In the rows, zero is written as 128.
Known rows, with every way that one mark hangs from another:
(tisaf (kofib (suzet bazo gukot lemo))): [106 112 156 123 164 113 131 140 142 120 141 162 123 147 124 169 143 162
 126 137 152 163  98 149 146 140 134 146 121 125  42 116 128 135 102 152
  94  98 140 136 164 117 129 110 132 117 115 108  92 130]
(bazo (dake misar) fabunav): [ 83 111 107 132 111  96 137 138 126 135 136 137 113 126  90 145 144 147
 169 136 136 113 119 116 155 144 148 156  96 128  82 100 145  98 116 165
 120 102 108 152 184 144 147 125 113 149 126 116 129 166]
(gukot nufum (suzet lemo milef)): [117 119 133 131  96 105 177 134 141 141 129 195 109 108 118 155 143 128
 108 116 140 145 103 145 172 132 171 123  94 138  60  85 137 132 108 125
 101  99 120 141 184 111 152 119 126 142 133 138  95 132]
(fabunav bazo (lemo (suzet kofib tuforu)) savifu): [134 120 100 120 134 104 143 129 145 147 104 157  98 105 120 126 197 126
 165 173 123 124 141 123 131 147 225 119 107 116  33 134 119 144 149 165
  78 126 145 125 162  88 129 119 121  94 119 142 172 177]
(suzet (bazo fabunav) (gukot nufum) kofib lemo): [ 90 101 150 137 163 116 159 140 142 123 124 193 108 131  88 156 130 153
 125 117 148 161  91 156 156 139 145 123  92 125  67 112 144 128  91 156
 103  92 137 158 172  84 155 117 111 112 111 109 145 134]
(suzet (bazo (dake misar) fabunav) gukot tuforu): [ 62  86 112 137 161  94 137 137 136 114 116 135 108 148  77 145 150 158
 156 114 136 136  93 151 142 150 149 115  87 131  96 121 143 102 119 173
 136  84 145 124 180 119 125 110 105 133 125 110 139 162]
(lemo fabunav (suzet gukot (milef roro) tuforu)): [ 85  97 100 116 138  86 145 115  82 138 142 148 112 125  86 173 131 137
 157 129 183 127  94 178 128 158 157 103  82 151  61 168 124 122 116 163
  87  75 133 103 181  85 156 110 133 125 132 119 101 171]
(dege (bazo (fabunav lemo))): [ 99 134 125 127 105 100 148 137 149 121 128 145  95 119  95 161 148 133
 173 147 157 115 113 111 156 155 162 165  93 129  65 108 118 114 123 184
  99 126 112 171 162 128 169  93 139 110 138 136 145 153]
(tuforu suzet): [105 120 118 130  96 107 127 136 132 157 142 157 126 116 115 171 150 138
 145 145 167 145 117 130 166 144 143 170 107 121  25 104 157 122 111 153
  87 117 100 167 174 134 145 112 144 136 127 133 109 149]
(lemo fabunav (suzet (kofib tisaf) milef)): [100 100 123 134 131 119 146 130  91 145 172 168 125  83  95 192 136 139
 158 162 151 131 116 149 131 155 162 139 110 133  44 162 138 132 103 146
  77  77 113 119 151  96 136 128 127 125 119 101 100 176]
(savifu (fabunav (bazo dake) (lemo suzet))): [105 126 120 118 116  61 130 137 142 136 127 159  86 130 121 140 173 122
 183 141 130 101 123 101 149 139 193 142 113 107  87 109 111 123 143 149
 100 134 113 143 170 109 133 111 105 104 130 139 166 171]
(bazo fabunav): [102 117 116 125  96 106 138 131 115 126 146 141 108 126  92 161 128 123
 160 140 161 129 114 120 157 149 144 172  97 132  59 106 141 111 108 169
 103 110 105 171 172 125 168 115 130 135 136 123 112 148]
(dovu bazo): [ 98 118 135 133  80  96 128 116 128 149 142 144 113 136 115 181 151 113
 161 139 154 129  95 119 161 149 147 172 116 132  63  97 143 115 119 150
  88 131 116 168 176 144 150 122 145 129 143 125  97 140]
(tuforu (suzet gukot (lemo (fabunav bazo savifu)))): [111 103 128 105 137 125 154 130 135 150 119 159 108 101 115 148 180 139
 154 140 162 163 126 123 136 141 189 150 131  96  38 122 126 137 124 155
  58 119 113 137 168  67 151 111 113 111 102 136 158 141]
(milef (roro (bazo (fabunav savifu)))): [115 130 108 107  78 111 150 129  93 126 113 117 110 121 110 178 141 104
 150 135 175 135 131 139 146 160 170 148 108 140  79 119 104 107 112 171
  89 110 124 177 163 136 175 118 130 129 122 147 132 128]
(pudifet nufum): [129 115 137 112  87 103 132 132 125 147 139 138 109 129 108 167 143 133
 155 135 141 125 112 113 145 154 134 179 102 129  50 108 164  99  96 146
  86 135 120 172 179 141 144 122 135 146 123 132  98 154]
(bazo (dake misar) (fabunav lemo)): [ 76 117  99 125 121  90 143 145 144 132 124 143 103 129  84 132 153 144
 168 134 124 103 122 107 159 136 160 145  91 120  80  88 128  98 116 169
 118 117 102 151 183 135 147 120 117 142 129 131 152 172]
(lemo (fabunav (bazo (dake misar)) savifu) suzet): [113 108 123 114 103  96 143 117 118 166 125 140  98  93 136 141 184 140
 208 161 121 106 142 101 131 158 194 144 129 113  84 142 124 114 138 164
  70 109 113 119 180 106 129 147  90 128 123 139 157 174]
(nufum (gukot (suzet bazo lemo milef))): [104 101 129 122 126 104 156 144 139 133 122 182 111 109 124 165 135 121
 104 122 133 142  91 154 165 117 168 118 100 137  78 103 123 134 116 120
  92  89 116 131 166 119 138 103 115 134 126 135  98 145]
(dege (bazo dake (fabunav (lemo suzet)))): [ 88 147 121 144 113  75 149 141 138 135 119 165  84 119 115 151 154 148
 190 148 151 109 115 118 157 150 176 153  86 129  82 128 102 106 152 186
 110 107 114 150 170 125 149  90 123 107 144 125 160 172]
(nufum (gukot suzet)): [121 115 119 122  74  88 144 123 140 146 142 161 106 117 128 153 122 128
 145 132 158 116 127 122 170 136 143 165 104 129  43  91 149 111 110 129
 103  94 101 160 168 127 158 127 131 139 123 137 109 148]
(pudifet (nufum (gukot suzet))): [137 115 129 114  73  93 142 120 143 147 132 158 106 114 129 149 121 128
 141 123 142 111 126 112 160 142 136 171  99 130  52  99 167  95  96 120
  96 116 112 169 170 134 149 132 131 153 113 141 106 148]
(pudifet (nufum (gukot (suzet bazo milef)))): [124 104 145 121  98 101 141 126 135 136 120 165 111 108 135 164 128 111
 119 117 124 120 104 135 160 137 149 134  99 139  84 121 153 108  98 115
  95 105 129 147 160 140 133 123 119 153 122 138  96 145]
(lemo fabunav): [103 101 126 116  93 103 139 127 113 149 157 144 112 116  94 178 131 132
 178 148 164 125 114 122 147 154 133 179 116 123  53 120 150 113  93 166
  76 107  96 158 179 114 161 122 122 131 137 132 106 156]
(bazo (dake misar) (fabunav lemo savifu)): [ 93 123 103 126 110 104 151 149 142 134 110 130 100 123  91 121 167 136
 170 141 122 106 146 103 152 139 182 140  96 115  80  91 115  98 130 165
 111 123 118 145 183 131 150 122 102 135 125 138 166 172]
(dovu (bazo dake (fabunav lemo savifu))): [ 84 138 120 144  90  95 149 139 135 137 105 139  87 129 105 137 164  98
 168 136 139 118 129 108 162 138 188 149 103 115 100  88  96  99 148 165
 112 136 129 154 176 129 155 106 114 118 138 132 158 154]
(roro (bazo (fabunav (lemo suzet) savifu))): [131 128 111 132  92  98 158 119 113 136  86 154  89 115 125 151 164 115
 160 163 152 132 135 112 143 159 190 137 101 123  69 126  80 118 132 180
  83 121 120 161 162 108 160 116 124 114 141 145 158 144]
(milef (roro (bazo dake fabunav))): [ 85 131 101 118  95  76 144 144  97 128 121 134 106 133 105 180 131 117
 149 117 174 126 108 145 161 151 151 150 104 143  97 108 110  93 115 177
 119  95 112 171 171 152 163 111 126 135 126 132 129 141]
(dege (bazo (dake misar))): [ 89 118 134 128 103  90 134 137 151 152 135 134 112 127 115 173 168 165
 178 141 135 111 111 122 152 153 149 166 108 132  70 109 149 101 130 163
 105 107 124 146 175 165 133 115 125 129 128 128 126 172]
(pudifet (nufum (gukot (suzet lemo tuforu)))): [134 109 109 114 108 100 152 136 149 141 119 169 103 124 105 139 133 142
 121 116 145 134 101 136 143 130 166 141  91 132  49  95 156 113 108 130
 102 122 129 139 183 109 141 110 128 143 101 138 107 149]
(kofib (suzet lemo tuforu) tisaf): [110 132 109 118 140 122 144 164 141 122 162 149 116 112  84 180 142 146
 132 125 157 158  92 151 130 146 175 151 118 130  25 104 132 145 110 140
 115 106 121 116 149 107 126 101 155 119 112 102  88 146]
(fabunav bazo (lemo (suzet kofib)) savifu): [135 129 116 117 119 104 142 125 142 155 115 161  99  97 139 134 190 123
 171 175 123 118 152 106 138 145 209 139 114 110  33 128 115 140 141 151
  65 125 127 144 158  98 135 131 121  99 118 142 174 170]
(milef roro): [100 129 110 104  91  94 129 141 109 143 157 132 121 127 104 183 129 125
 153 128 168 122 110 142 157 146 143 162 102 142  45 104 143 113 105 150
  88 109 102 167 177 142 161 118 145 137 125 141 101 150]
(fabunav (lemo (suzet gukot))): [108 114 120 124 123  72 145 121 134 146 128 171  94 136 114 146 153 152
 162 144 155 123 116 121 146 147 146 145  84 125  33 117 117 119 125 150
  90 107 112 142 175  96 151 112 139 115 138 129 136 165]
(kofib (suzet bazo (lemo fabunav)) tisaf): [ 94 122 141 112 145 133 143 163 126 126 168 158 117  83  92 204 123 139
 156 127 153 154  86 143 131 153 156 159 143 116  62 127 123 143  85 149
  78  97  96 127 146  98 123 111 135 119 119 104  99 134]
(dake misar): [107 102 119 113  99 103 131 124 134 150 144 134 124 127 102 166 154 149
 162 148 136 117 112 115 147 148 140 162 107 131  45 100 160 113 100 151
  88 116 106 157 182 145 144 136 135 150 128 131 105 164]
(dovu (bazo (dake misar) fabunav)): [ 67 115 121 145 100  93 132 123 127 142 130 137 111 133 101 154 154 126
 173 129 133 112 101 115 160 145 156 152 101 132 103  95 140  95 125 165
 117 120 117 158 185 153 143 131 121 150 135 110 125 154]
(bazo dake fabunav): [ 88 120 116 136 101  89 140 147 119 128 143 144 101 134  94 153 136 130
 163 130 156 127 118 125 163 140 147 172  97 129  79 101 136  98 122 168
 124  98 109 160 178 132 155 107 113 134 135 117 124 160]
(lemo (suzet bazo kofib)): [107 109 132 138 133 100 123 133 118 152 139 171 123 112 131 178 146 142
 160 161 141 140 106 145 146 148 150 144 100 132  46 145 143 132 114 159
  74  88 123 151 169 119 120 122 125 118 133 117 122 164]
(dege bazo): [111 125 143 123  88 102 136 129 141 143 144 139 109 124 115 186 153 145
 171 151 161 129 108 125 151 158 145 182 107 135  47 116 144 114 119 165
  87 114 121 164 162 144 154 104 142 116 136 131 110 155]
(gukot nufum): [123 121 143 128  75  98 146 125 137 151 144 167 102 128 107 165 135 138
 146 130 151 127 110 123 171 154 141 163 110 132  48  96 157 112  96 146
 100 116 107 170 179 127 165 131 133 128 135 137 104 136]
(dake bazo misar): [106 100 129 116  99 100 134 128 126 153 144 139 128 132 108 175 169 157
 168 126 140 120 109 111 146 133 137 158 116 133  48 108 167  98 111 144
  91 124 109 168 169 160 136 145 129 149 136 133 105 165]

Rows:
[ 91  92 125 121 170 121 157 153 129 124 157 167 124 122  77 179 151 156
 104 132 147 161 104 164 130 129 156 129  97 130  26 112 136 135 109 119
 104  85 140 119 150  95 135 103 136 118  96  90 105 166] -> (suzet gukot (kofib tisaf) lemo milef)
[121 120 118 126 142 118 134 146 139 125 145 150 123 145 100 157 149 154
 128 152 157 152 106 152 142 140 158 151 114 132  24 110 136 140 110 165
 109 115 142 126 175 123 138 107 142 117 114 115  80 144] -> (tisaf (kofib (suzet lemo tuforu)))
[ 78 116 112 117 167 126 132 167 118 145 135 171 152 103 107 191 151 130
  94 129 150 161  85 185 157 115 170 105  95 136  48 127 131 148 108 142
  75  97 125 139 169 132 125  97 137 130 105 127 113 151] -> (tuforu (suzet bazo kofib lemo (milef roro)))
[100 147 115 106 108 115 136 156 106 121 178 130 133  95 103 202 123 114
 130 118 159 124 108 158 147 148 161 140 117 148  48 126 126 128 103 118
 110  90 110 129 135 142 141 121 166 137 120 109  74 146] -> (kofib (suzet (milef roro)) tisaf)
[134 116 127 107  98 100 152 135 147 148 126 172 102 116 124 143 130 139
 128 117 141 127 112 120 152 126 152 162  96 128  51  88 153 109 101 118
  89 121 109 158 178 118 148 121 126 150 105 135 106 143] -> (pudifet (nufum (gukot (suzet lemo))))
[118 127 128 115  92  92 140 140 137 148 124 135  94 117 130 145 184 117
 170 142 131 124 144 110 154 147 190 164 131 114  71 103 127 110 149 149
 100 119 127 144 166 128 137 119 102 116 123 142 146 159] -> (fabunav (bazo dake) savifu)
[123 100 111 100 126 127 156 138 131 141 122 139  97 106  92 151 179 126
 167 151 146 146 115 128 122 148 211 142 132 114  57 120 123 139 125 172
  71 131 129 120 177  76 152 107 105 107 114 145 142 151] -> (suzet (lemo (fabunav bazo savifu)) tuforu)
[119 112 128 129 113 129 149 127  98 152 162 152 117  80 102 178 143 141
 183 168 158 134 147 131 123 161 174 158 120 117  32 155 133 125 110 151
  66  88 117 129 155  84 136 138 120 115 110 113 131 166] -> (lemo (fabunav savifu) (suzet (kofib tisaf)))
[100 134 108 129 103  98 154 154 135 129 114 140  87 127  95 130 155 120
 164 138 142 120 149 113 161 137 180 153  98 116  77  92 105 101 137 166
 115 117 121 152 174 119 155 104 104 117 131 140 163 162] -> (bazo dake (fabunav lemo savifu))
[ 98 101 149 129 116 116 173 134 128 138 133 199 109  91 114 174 129 122
 127 114 135 148  88 154 165 142 169 114 110 130  92 116 128 136  91 143
  81  91 113 133 184  96 145 117 106 138 138 142 104 126] -> (gukot nufum (suzet bazo (lemo fabunav) milef))
[101 116 148 127 134  98 126 136 141 129 141 149 115 130 123 178 134 140
 152 125 156 147  98 142 150 155 129 156 115 126  54 125 139 126 102 141
  99  88 130 143 149 120 127 118 141 115 136 108 107 141] -> (kofib (suzet bazo gukot))
[ 85 134 132 139 100  92 143 144 134 127 137 144  96 126 102 169 146 142
 181 137 162 123 114 127 160 156 153 175  97 134  86 118 130  97 135 181
 121  99 124 160 165 142 156  94 120 117 135 116 134 159] -> (dege (bazo dake fabunav))
[116 121 128 125  87 116 149 133 104 130 132 134 110 127 104 160 158 124
 170 124 164 138 139 110 149 136 167 165 110 129  64 117 135  95 132 159
  99 121 127 173 153 131 157 129 111 128 139 132 132 153] -> (dake (bazo (fabunav savifu)))
[ 94 110 128 142 136 121 119 143 138 152 138 166 141 106 120 183 149 140
 135 149 149 158 109 148 165 139 144 153 111 118  32 124 163 132 105 157
  79 102 118 164 163 137 119 115 134 125 120 126 126 151] -> (tuforu (suzet bazo kofib))
[ 92 109 117 104 122  77 127 138 162 134 126 135 102 134 101 138 182 130
 175 132 110  91 126  90 147 136 183 142 121 101  92  82 131 116 122 144
 107 145 113 146 175 131 134 129 103 124 117 146 166 172] -> (savifu (fabunav (bazo (dake misar)) lemo))
[ 99 126 104 109  88  93 142 127  94 124 125 130 113 125 101 188 127 110
 147 127 176 132 102 144 154 158 149 153 105 144  76 116 117 105 100 176
  97 106 109 184 166 142 176 117 143 136 127 138 118 131] -> (milef (roro (bazo fabunav)))
[103 109 145 127 146 118 164 145 146 136 155 186 113 123  80 170 138 174
 118 117 153 157 104 153 144 140 146 141 106 123  23  95 154 127  93 123
 110  96 126 142 157  83 150 124 134 113  90 104 121 141] -> (suzet (gukot nufum) (kofib tisaf) lemo)
[ 79 129  89 116 117  72 156 151 106 121 105 146  99 130  96 170 148 100
 126 121 151 116 107 147 162 138 171 114  93 143 107 105  83 102 123 170
 122 101 118 154 164 150 164  98 127 132 131 143 137 155] -> (suzet (milef (roro (bazo dake (fabunav lemo)))))
[109 107 142 142 112 103 153 121 136 151 126 183 118 131 113 161 149 145
 109 119 161 149 110 150 171 145 139 128  98 129  39 116 154 123 107 129
 108 101 124 146 168 112 159 122 137 131 126 128 104 140] -> (tuforu (suzet (gukot nufum) milef))
[133 105 110 125 106 102 137 126 147 142 125 162 115 117 112 142 128 137
 134 131 141 121 127 140 149 143 150 147  88 135  34 111 182 104 100 132
 107 106 141 148 171 123 134 131 128 138  97 129 121 164] -> (pudifet (nufum (gukot (suzet kofib tuforu))))
[115 104 117  97 107  97 159 125 143 144 140 177  97  92 125 148 142 124
 156 131 145 122 114 113 151 132 179 156 131 113  64  99 133 131 107 141
  70 108  83 146 167  85 161 124 109 126 111 140 132 141] -> (nufum (gukot (suzet (lemo (fabunav bazo)))))
[ 96 127 151 145  86  83 155 136 146 143 129 186  95 112 140 162 133 130
 146 104 132 135 109 140 187 145 152 143 107 125  91  89 145 103 113 140
 121  87 121 154 183 133 129 126 107 136 141 144 123 131] -> (gukot nufum (suzet (bazo dake)))
[ 72 108 135 137 165  94 143 161 146 145 121 181 113 138 114 162 161 162
 124 115 153 172  87 155 163 120 148 138 104 111  59 103 130 121 130 146
 102  95 121 136 178 111 116  87 116 119 116 120 136 148] -> (tuforu (suzet (bazo dake) gukot lemo))
[125 119 138 129 112 112 126 132 125 129 153 145 132 134 123 171 144 130
 129 160 148 130 123 140 157 144 142 152 117 142  39 125 138 130 106 148
 105 101 136 138 160 151 146 126 141 133 130 113  64 146] -> (tisaf (kofib (suzet milef)))
[ 78 112 128 140  94  84 128 124 137 161 134 138 115 138 115 165 166 136
 169 132 128 113  96 116 159 142 148 152 113 130  84  91 146  99 127 148
 106 124 118 150 187 164 130 131 128 147 133 120 112 159] -> (dovu (bazo (dake misar)))
[103 112 162 144 142 105 147 124 128 138 150 193 108 109 115 182 133 167
 144 127 144 147 101 156 147 161 143 127 106 127  45 142 150 126 100 131
 100  77 131 142 149  90 128 136 131 108 112 106 127 141] -> (lemo (suzet bazo (gukot nufum) (kofib tisaf)))
[ 78 125 128 118 146 105 134 143 107 100 143 139 125 119 105 180 113 109
 131 104 161 139  93 170 150 149 148 113  92 149  87 146 116 123 103 147
 112  75 134 134 145 120 147 111 142 129 134 102 105 137] -> (kofib (suzet (bazo fabunav) gukot (milef roro)))
[ 79 119  94 113 103  84 141 134 104 134 118 124 116 129 101 175 143 132
 154 120 151 116 108 138 154 153 151 137 102 141  98 107 121  90 109 173
 114  97 109 165 178 165 155 128 126 152 118 135 130 148] -> (milef (roro (bazo (dake misar) fabunav)))
[108 101 126 105 101 109 143 129 132 158 127 126 102 100 117 145 183 133
 195 148 119 108 143 102 136 152 186 154 138 107  84 118 138 108 124 161
  80 118 112 133 177 121 139 143  90 134 117 143 155 168] -> (lemo (fabunav (bazo (dake misar)) savifu))
[114 108 123 119  93 126 145 125 113 137 127 123 122 125 100 150 170 140
 175 128 143 124 138 103 141 138 166 151 109 128  66 120 143  94 124 154
  95 125 123 166 162 142 147 146 110 143 132 133 135 161] -> (dake (bazo (fabunav savifu)) misar)
[102 121 122 131 125  92 139 142 140 155 103 153 102 114 131 139 181 149
 173 153 107 114 127 117 146 141 184 118 104 117  83 120 102 114 142 155
  84 114 125 123 182 131 110 122 101 126 133 147 161 177] -> (fabunav (lemo (suzet (bazo (dake misar)))) savifu)
[114 127 112 119  94 115 150 140 132 125 117 135  96 119  92 137 150 113
 161 149 147 124 146 105 153 144 181 158  96 120  58  98 110 113 120 167
  93 128 116 163 167 109 168 109 122 120 132 143 151 152] -> (bazo (fabunav lemo savifu))
[ 91 104 107 131 104  88 147 130 121 136 111 138 108 134 105 163 157 141
 156 140 139 127 113 122 155 156 146 149 110 133  92 103 130  95 112 173
 117 102 115 161 173 153 147 129 116 147 128 124 134 152] -> (roro (bazo (dake misar) fabunav))
[118 106 118 123  83  92 151 124 136 142 138 166 113 114 125 157 129 116
 124 134 148 119 123 135 170 133 151 142  97 139  54 104 141 118 115 120
 106  89 111 142 163 130 156 121 128 141 129 131  95 155] -> (nufum (gukot (suzet milef)))
[ 98 114 115 137  97  80 146 138 112 127 114 148  94 138 108 173 147 124
 154 135 160 137 112 128 160 154 148 163 109 132  90 105 117  96 117 179
 121  98 117 167 165 144 156 112 116 131 137 126 129 145] -> (roro (bazo dake fabunav))
[115 113 136 115 131 122 136 140 122 136 161 157 125 123 105 170 133 152
 153 157 162 141 115 132 144 147 140 171 130 122  39 120 134 133  88 172
  76 109 109 142 177 111 152 123 129 126 119 117  85 141] -> (tisaf (kofib (suzet (lemo fabunav))))
[ 96 118 113 130 147 136 142 162 137 145 161 175 141  97  94 181 154 161
 117 142 156 166 110 148 148 127 166 158 114 112   4 103 153 139 106 136
  85 107 105 148 153 113 122 104 150 126  93 110 116 152] -> (tuforu (suzet (kofib tisaf) lemo))
[ 95 109 108  82 131 107 151 145 103 138 149 148 114  99  97 177 153 109
 143 130 149 125  92 147 139 136 188 128 119 136  77 129 118 138 108 156
  64 115 102 131 174 100 162 109 122 131 117 139 110 153] -> (suzet (lemo (fabunav bazo)) (milef roro))
[101 128  99 135 112  95 150 134 129 144 106 146  96 113 110 117 169 142
 182 152 124 105 146 104 146 141 192 131  88 118  77 113 103 105 144 167
 102 114 115 133 184 116 142 126 104 133 133 133 170 176] -> (bazo (dake misar) (fabunav (lemo suzet) savifu))
